Each row was made from one path, in order. Every step used is in the known rows, and no mark comes twice. Write each row's path.
In the rows, zero is written as 128.
Known rows
M, S: [112 117 136 131 115 153 138 133 131 130 131 136 124 129 114 115 145 126
 150  90 136 133 128 125 130 149 130 130 132 112 137 136 130 104 121  97
 136 108 125  98 121 119 129 130 140 142  96 108 131 128 122 130 155 145]
M, S, H, P, T, K: [137 139 105 133 146  91  98 135 129 140 117 135 144 121 163 144 119 128
 107 157 144 135 128 102 119 110 129 134 107 142 104 132 104 141 128 133
 121 112 126 177 117 131 136 126 122 109 163 138 129 161 144 138  88 127]
Y, M, S, V, L: [107 205 142 106 147 141 119 130 119 137 114  88 128 101  95 156 147 151
 143  50 123 127 129  61 127 108 113 115 186 127 150 125 135 165 130 157
 126 223 136 126 165  79 121 122 101 134 133 108 135 113  83 133  88 119]
K, N: [123  95 139 133 111 177 159 143 138 113 150 148 121 147 120 102 128 115
 133 138 133 127 115 192 146 166 136 134 117 107 143 119 163 107 118 114
 109  87 126  93 107 166 132 182 148 128  85 146 134 144 144 100 186 152]
H, S, V: [123 149 137 131 111 152 127 112 129 131 131 121 119 134 112 124 146 131
 141 135 135 125 135 126 136 134 126 120 131 114 139 113 123 118 127 136
 121 142 139 120 134 121 127  99 132 152 111 105 133  98 119 130 162 126]
H, P, T, K: [141  82  84 146 109 100 121 125 135 126 142 161 137 144 154 123 119 113
 105 166 149 130 123 169 124 129 137 130  78 138  96 128 104 109 128 117
 141  67 130 159  92 165 136 141 140 110 122 160 119 155 161 132 150 135]
B, A: [125 109 126 138 107 149 153 117 143 107 152 156 113 173 142  91 138 105
 169 105 146 129 128 196 127 167 135 123 137 105 139 127 151  66 117  97
 145  88 122 106  96 149 132 158 147 151  96 102 132 129 139 117 179 152]
E, P, T, K, N: [150  78  93 135 140 129 136 134 145 122 153 161 137 145 151 120 111  99
  97 156 147 125 113 193 146 144 140 133  85 126 105 116 160 127 125 147
 114  61 131 139  86 179 143 186 141 113 110 176 127 172 176 112 178 170]
V, M, S: [105 135 140 111 123 144 132 132 125 126 126 121 120 118 112 126 144 123
 140  72 134 129 128  88 126 139 125 120 144 118 151 127 123 121 124 132
 127 141 128 102 144 109 122 122 126 136 104 101 132 116 125 132 137 139]
T, K, N: [132  97  85 164 108 182 152 151 146 107 155 167 132 148 132 105 135  93
 115 136 128 127 109 240 141 160 143 137  87 118 131 131 164  85 113 136
 112  64 130  97 116 172 137 211 150 101  92 179 133 163 170 100 157 155]
L, V, M: [119 129 129 121 104 140 135 121 126 123 132 112 116 128 105 128 134 126
 124 110 127 124 132 131 122 132 126 118 125 121 154 115 133 117 137 146
 133 164 136 101 156 127 114 122 120 133 107 123 128  96 124 127 162 129]
T, K: [128  84  78 169  86 162 139 133 143 118 149 170 128 150 130 107 145  96
 128 126 139 127 122 216 123 154 142 134  83 121 118 140 130  61 118 109
 146  74 131  93 119 158 135 175 147 111  93 159 131 143 154 123 162 147]
M, S, H, P, T: [130 140 157 104 148  86 105 126 120 146 111 115 134 119 153 141 113 147
 127 161 148 134 135  52 125 115 121 130 136 131 116 119 106 161 133 110
 118 135 122 173 110 123 131  97 122 135 155 106 129 142 119 140 113 123]
E, P, T, K: [146  63  88 142 121 109 125 118 141 134 145 163 135 147 150 122 124 105
 109 144 156 123 127 167 128 137 139 129  80 128  91 123 127 104 132 119
 148  70 132 136  89 164 141 150 140 123 111 156 123 152 161 136 181 161]
Y, M: [116 101 118 126 110 156 139 136 127 130 138 129 120 132 112 122 149 132
 149 103 148 128 125 136 130 148 132 118 128 114 136 130 128 117 126 102
 138 139 126  94 123 148 131 133 127 137  93 128 136 130 117 128 154 131]
Y, S, H, P, T, K: [141 128 102 134 153  90  96 133 126 137 117 138 144 121 164 153 121 133
 113 169 146 129 124 106 116 103 130 130 101 141 102 138 106 148 126 133
 118 120 126 183 118 138 138 140 119 110 166 149 131 156 137 137  72 103]
F, T: [129  76 119 146 103 125 147 114 131 125 147 126 113 146 115 124 141  97
 129 135 147 124 130 183 133 150 144 138 103 123 113 145 120  91 121  73
 144  53 134 124 124 174 119 154 151 124  82 133 120 132 137 120 181 129]
B, K, T: [122  87 143 140 118 165 182 150 139 105 159 176 110 165 116  84  97  95
 141 121 138 132 122 221 135 178 136 143  87 121 128 173 156  89 119 103
 139  51 126  73 116 178 126 182 149 129  90 133 112 141 150 108 166 141]
L, V, P, T, K: [143 111  87 152 112  99 122 128 133 121 136 133 136 126 139 135 103 120
  87 152  90 131 126 171 115 111 135 135  98 154 106 133 127 122 136 139
 153 106 131 136 123 147 127 137 127 103 143 159 119 133 153 134 110 129]
Y, M, S: [109 135 124 117 133 153 129 142 125 136 125 114 125 113 105 135 152 138
 154  67 143 136 124  92 130 138 127 116 153 116 145 139 127 137 122 111
 135 149 125 103 135 115 128 119 121 141 103 111 136 131 108 134 116 133]
V, L, S, P, T, K: [146 121 102 145 151  85 116 119 125 124 121 139 139 121 140 141 118 126
 102 145 108 124 124 136 114  99 129 133 120 151 103 128 117 140 127 158
 142 126 119 161 125 104 126 140 121 103 171 152 120 135 132 127  83 113]
P, T: [126  79 130 139 102 117 143 127 133 123 147 148 119 149 130 109 116 126
 109 149 142 131 126 144 127 153 136 130 104 117 113 122 127  96 125  76
 148  81 117 119  74 167 132 152 138 137  97 133 131 136 142 126 197 140]
K, T: [121  74 146 135  90 152 179 126 139 122 152 173 106 148 112 102 117 118
 129 132 139 128 131 184 141 165 133 139  54 117 126 170 123  84 121  76
 135  69 131  75 103 174 124 137 146 122  92 116 111 133 135 112 180 137]
L, S, H, P, T: [147 119 150 106 137  75 108 117 117 146 110 118 130 124 155 139 111 146
 127 206 145 129 137  71 121 110 125 128 124 130 115 113  99 167 136 127
 126 137 120 167 113 125 127  89 118 137 162 112 128 126 120 135 122 105]
Y, S, H, P, T, K, N: [145 140 109 127 174 110 106 149 129 126 123 134 145 120 164 151 109 129
 103 179 138 131 112 132 133 109 131 133 108 138 116 129 139 169 120 162
  81 111 124 184 115 155 139 175 121  99 164 169 134 175 153 116  69 112]
Q, K, T: [124  96 130 123  95 160 184 140 136 103 153 176 111 160 122  97 117 105
 113 136 121 142 124 245 144 180 136 139  58 120 120 179 151  90 117  85
 139  41 130  66 122 179 124 169 149  99  94 157 112 142 156 112 153 137]
S, H, P, T, K, N: [147 120 106 136 143 114 120 145 135 125 136 147 142 140 170 129 103 114
  90 206 140 129 116 168 135 125 134 139  89 137 111 113 139 141 126 150
  94  93 127 170 104 178 138 174 130  93 152 176 132 177 167 109 119 136]
M, S, Y: [116 138 127 129 135 145 129 126 124 131 123 126 126 129 117 115 154 141
 152  78 137 127 133  95 135 137 124 122 155 121 147 135 118 114 127 110
 120 146 119 106 122  98 124  82 126 150 130 121 131 116 118 145 137 144]
L, S, H: [133 122 143 131 116 136 128 125 125 136 117 127 122 131 130 122 137 132
 149 164 131 124 136 121 119 135 131 132 125 113 138 126 124 117 127 119
 127 146 120 102 142 120 126 123 127 136 133 113 138 115 112 125 136 117]
L, V, M, S, P, T: [127 160 143 108 175  83 108 124 116 133 111  79 132 103 119 152 109 149
  98 103 121 135 132  55 125  95 118 120 161 145 142 117 130 170 145 150
 124 180 123 172 145  96 115  80 107 138 166 111 123 110 119 140  97 120]
Y, S, H, P: [128 131 158 107 142 124 108 125 118 142 107 121 134 116 145 142 136 147
 168 143 151 124 134  77 121 115 121 127 138 122 129 130 109 155 130 121
 113 157 131 147 144 113 133 100 126 140 146 109 130 126 102 138  95  98]
Y, S: [116 102 133 131 121 152 135 131 129 126 130 137 122 127 114 123 145 132
 156  97 139 127 125 132 127 142 131 126 130 111 136 143 130 111 118  97
 133 111 124 103 121 127 132 141 137 144  97 117 133 124 115 129 140 118]

Write each row's path
[118 155 147 129 100 146 138 114 128 124 133 123 123 137 111 125 132 132
 131 110 118 117 133 135 124 129 121 130 149 119 134 112 136 109 132 132
 135 167 137 111 142 114 125 141 125 130 114 122 129 105 105 122 160 130] => S, V, L
[116 161 138 139 123 152 128 128 131 131 127 112 128 126 108 122 142 132
 143  93 129 134 133 120 135 134 124 127 154 116 145 128 139 108 129 114
 133 145 133 117 139 111 127 119 129 147 114 107 133 114 113 132 146 139] => M, S, V
[128 108 145 120 136 141 126 114 124 134 121 132 122 131 129 122 145 135
 156 137 135 124 134 118 132 127 126 125 132 125 127 118 113 131 128 122
 121 126 130 134 128 113 130  74 145 150 131 102 126 113 118 132 139 122] => H, S, P
[130 114 143 125 102 135 135 121 126 129 124 115 126 123 120 125 119 134
 138 129  94 125 135 143 123 120 126 132 134 135 133 126 130 130 140 125
 148 144 136 101 149 120 122 101 133 133 123 118 119 104 116 133 132 124] => L, V, P
[130 149 101 129 188 116 119 154 131 114 130 121 143 115 140 137 111 114
  82 111 120 135 110 132 139 114 129 128 129 150 132 125 154 155 124 175
  94 118 120 172 128 135 130 165 122  99 162 162 130 164 166 114  76 144] => V, M, S, P, T, K, N
[126 119 122 120 113 185 165 154 136  96 152 152 126 160 130  94 127 103
 117 142 115 140 108 252 148 180 139 134 122 109 135 127 192 112 114 123
 112  56 125  82 124 171 132 212 151 103  86 188 135 153 166 100 160 150] => Q, K, N
[125 162 122  99 145 123 124 118 110 135 109 105 121 108 105 148 159 159
 151  83 127 114 132  56 123 107 117 108 169 131 154 125 108 173 130 170
 119 225 118 108 152  71 113  76  92 138 155 132 130  98  88 141  87 106] => V, L, S, Y, M
[113 179 125 125 144 151 120 137 125 139 120  90 129 108  99 143 149 145
 147  71 138 136 129  89 135 123 122 115 170 121 152 131 136 143 131 128
 126 189 132 123 152 108 127 109 110 146 121 112 138 119 101 137 107 128] => Y, M, S, V
[133  80 137 117 112  97 129 119 127 134 136 142 127 142 144 121 111 136
 124 168 153 129 129 116 129 135 128 128 108 127 106 116 105 129 133  93
 142  86 126 155  84 155 132 107 138 138 114 126 120 136 138 133 177 130] => H, P, T
[125 123 147 117 106 131 140 115 124 126 124 135 118 126 111 129 139 130
 147 117 116 117 130 119 117 130 125 128 136 117 136 123 121 130 122 141
 140 140 126  95 138  92 118 135 125 131 116 113 126 105 103 121 141 118] => V, L, S
[143 103  91 151 146 105 113 122 132 128 131 149 134 135 146 130 128 122
 102 161 134 130 126 146 126 116 135 127  94 144 100 125 110 122 125 135
 128  89 125 168 101 137 135 113 137 121 151 144 125 142 155 134 114 126] => H, S, P, T, K
[133 164 101 151 140 102 109 135 133 128 125 118 144 112 137 138 111 123
  95 116  93 135 127 124 125 104 129 134 139 157 109 139 124 128 131 139
 139 124 131 158 131 121 134 131 123 111 158 137 124 140 143 140  75 133] => M, S, V, P, T, K
[138  99 139 133 137 130 130 119 124 133 117 125 128 127 126 118 135 134
 157 142 129 127 133 134 127 124 129 130 137 126 131 128 122 124 132 115
 137 130 121 124 139 105 127  89 137 147 140 113 123 112 113 129 125 117] => L, S, P
[115 174 154 120 132 141 125 119 123 126 120 111 127 117 105 145 139 144
 144  83 119 120 129  99 123 113 117 126 166 120 141 127 136 136 126 143
 125 183 134 126 154  91 124 143 115 137 126 117 132 102  90 128 109 106] => Y, S, V, L
[119 167 156 122 131 137 123 128 125 135 113 101 134 110 120 128 128 137
 149  93  96 129 135  95 131 115 120 130 176 137 136 133 128 137 136 127
 134 159 135 121 156  96 128  91 130 140 136  97 125 112 109 139  94 130] => M, S, V, P
[140 129  96 161 115 106 119 129 136 122 137 136 139 132 144 127 108 116
  91 152  96 128 127 164 123 114 133 135 118 155  99 130 125 107 135 129
 147 111 131 148 120 152 137 143 130 107 146 155 124 138 152 134 110 131] => S, V, P, T, K
[112 188 156 121 124 142 127 119 126 129 120 107 127 117 105 137 138 137
 137  73 114 124 132  91 125 119 115 128 169 121 143 122 136 130 128 141
 129 177 135 121 154  83 121 129 118 135 124 106 130 109  96 129 125 132] => M, S, V, L
[119 129 149 128 134 145 122 133 124 133 118 128 126 125 131 131 141 137
 155 126 138 126 130 110 120 134 129 130 137 112 135 136 130 121 122 105
 119 150 122 113 137 125 133 141 126 137 129 114 141 128 106 130 114 109] => Y, S, H
[130 112 154 113 111 130 121 121 121 142 119 135 130 138 152 121 131 134
 157 175 150 123 138 111 123 130 125 132 121 121 122 116 108 126 136 109
 121 140 133 134 133 137 132  97 135 134 133 115 128 128 116 132 147 123] => S, H, P
[108 160 154 108 133 138 118 136 120 135 112 110 123 116 127 132 141 128
 139 102 132 126 135  62 121 130 123 123 152 120 150 122 125 130 127 140
 111 178 126 113 159 106 124 119 115 130 136  97 142 118 114 132 110 130] => V, M, S, H
[135 147 148 125 119 125 125 117 123 134 114 106 128 115 121 128 123 136
 148 140  93 124 139 116 127 110 124 128 160 137 134 125 121 142 137 144
 140 160 133 116 159  95 124  84 126 142 144 106 122  96 110 133 104 111] => L, S, V, P
[134 103 144 119 149 100 119 114 123 134 126 129 124 134 136 128 121 143
 121 161 137 129 132  97 131 121 128 124 123 133 113 113 110 144 129 112
 126 110 120 164  91 128 131  85 136 147 143 111 125 122 129 134 144 121] => H, S, P, T
[130 185 153  84 163  69  93 121 111 146 100  75 132  99 138 165 107 154
 102 144 133 132 138  16 119  87 112 119 149 143 143 107 110 197 147 172
 108 203 131 185 155 100 114  70  94 130 176 103 126 112 114 145  88 109] => L, V, M, S, H, P, T
[113 161 136 112 130 137 125 127 122 129 119  95 121 107  99 140 138 133
 129  74 122 130 131  88 125 122 121 118 145 122 164 125 135 141 135 157
 127 175 136 109 167  96 111 108 112 136 118 107 130  98 116 135 130 131] => L, V, M, S
[118 176 153 113 111 142 126 105 124 128 123 117 119 128 107 138 145 139
 134 116 118 114 136  95 127 119 117 121 146 120 139 106 121 140 126 166
 119 175 141 123 147  92 121 109 121 139 123 103 130  92 101 128 144 119] => H, S, V, L
[116 184 141 109 150 136 114 137 119 141 108  80 134  93 111 148 135 150
 152  71 104 132 133  61 131 103 117 118 191 143 144 135 125 170 138 142
 130 204 135 129 169  92 128  79 110 139 144 101 130 115  95 144  59 118] => Y, M, S, V, P
[154 156 103 146 151 111 124 142 135 117 131 118 142 117 139 133  97 118
  82 174  81 130 116 170 140 106 133 134 130 154 123 125 152 157 128 183
 109 116 126 153 130 138 131 160 121 102 162 168 126 143 161 111  77 126] => L, S, V, P, T, K, N
[139 122 155 113 152  79 124 112 118 131 114 119 128 121 128 138 112 148
 118 147 113 122 131  85 119 103 121 129 151 139 115 116 117 160 132 134
 138 146 113 157 116  94 123 111 120 132 164 119 121 115 107 127 110 107] => V, L, S, P, T
[150 142  94 154 130  90 113 125 132 127 124 120 141 116 138 136 108 121
  95 162  89 130 129 145 121 100 133 130 124 157 109 134 118 133 134 156
 146 125 127 152 135 124 130 127 119 113 163 145 122 123 145 135  79 117] => L, S, V, P, T, K
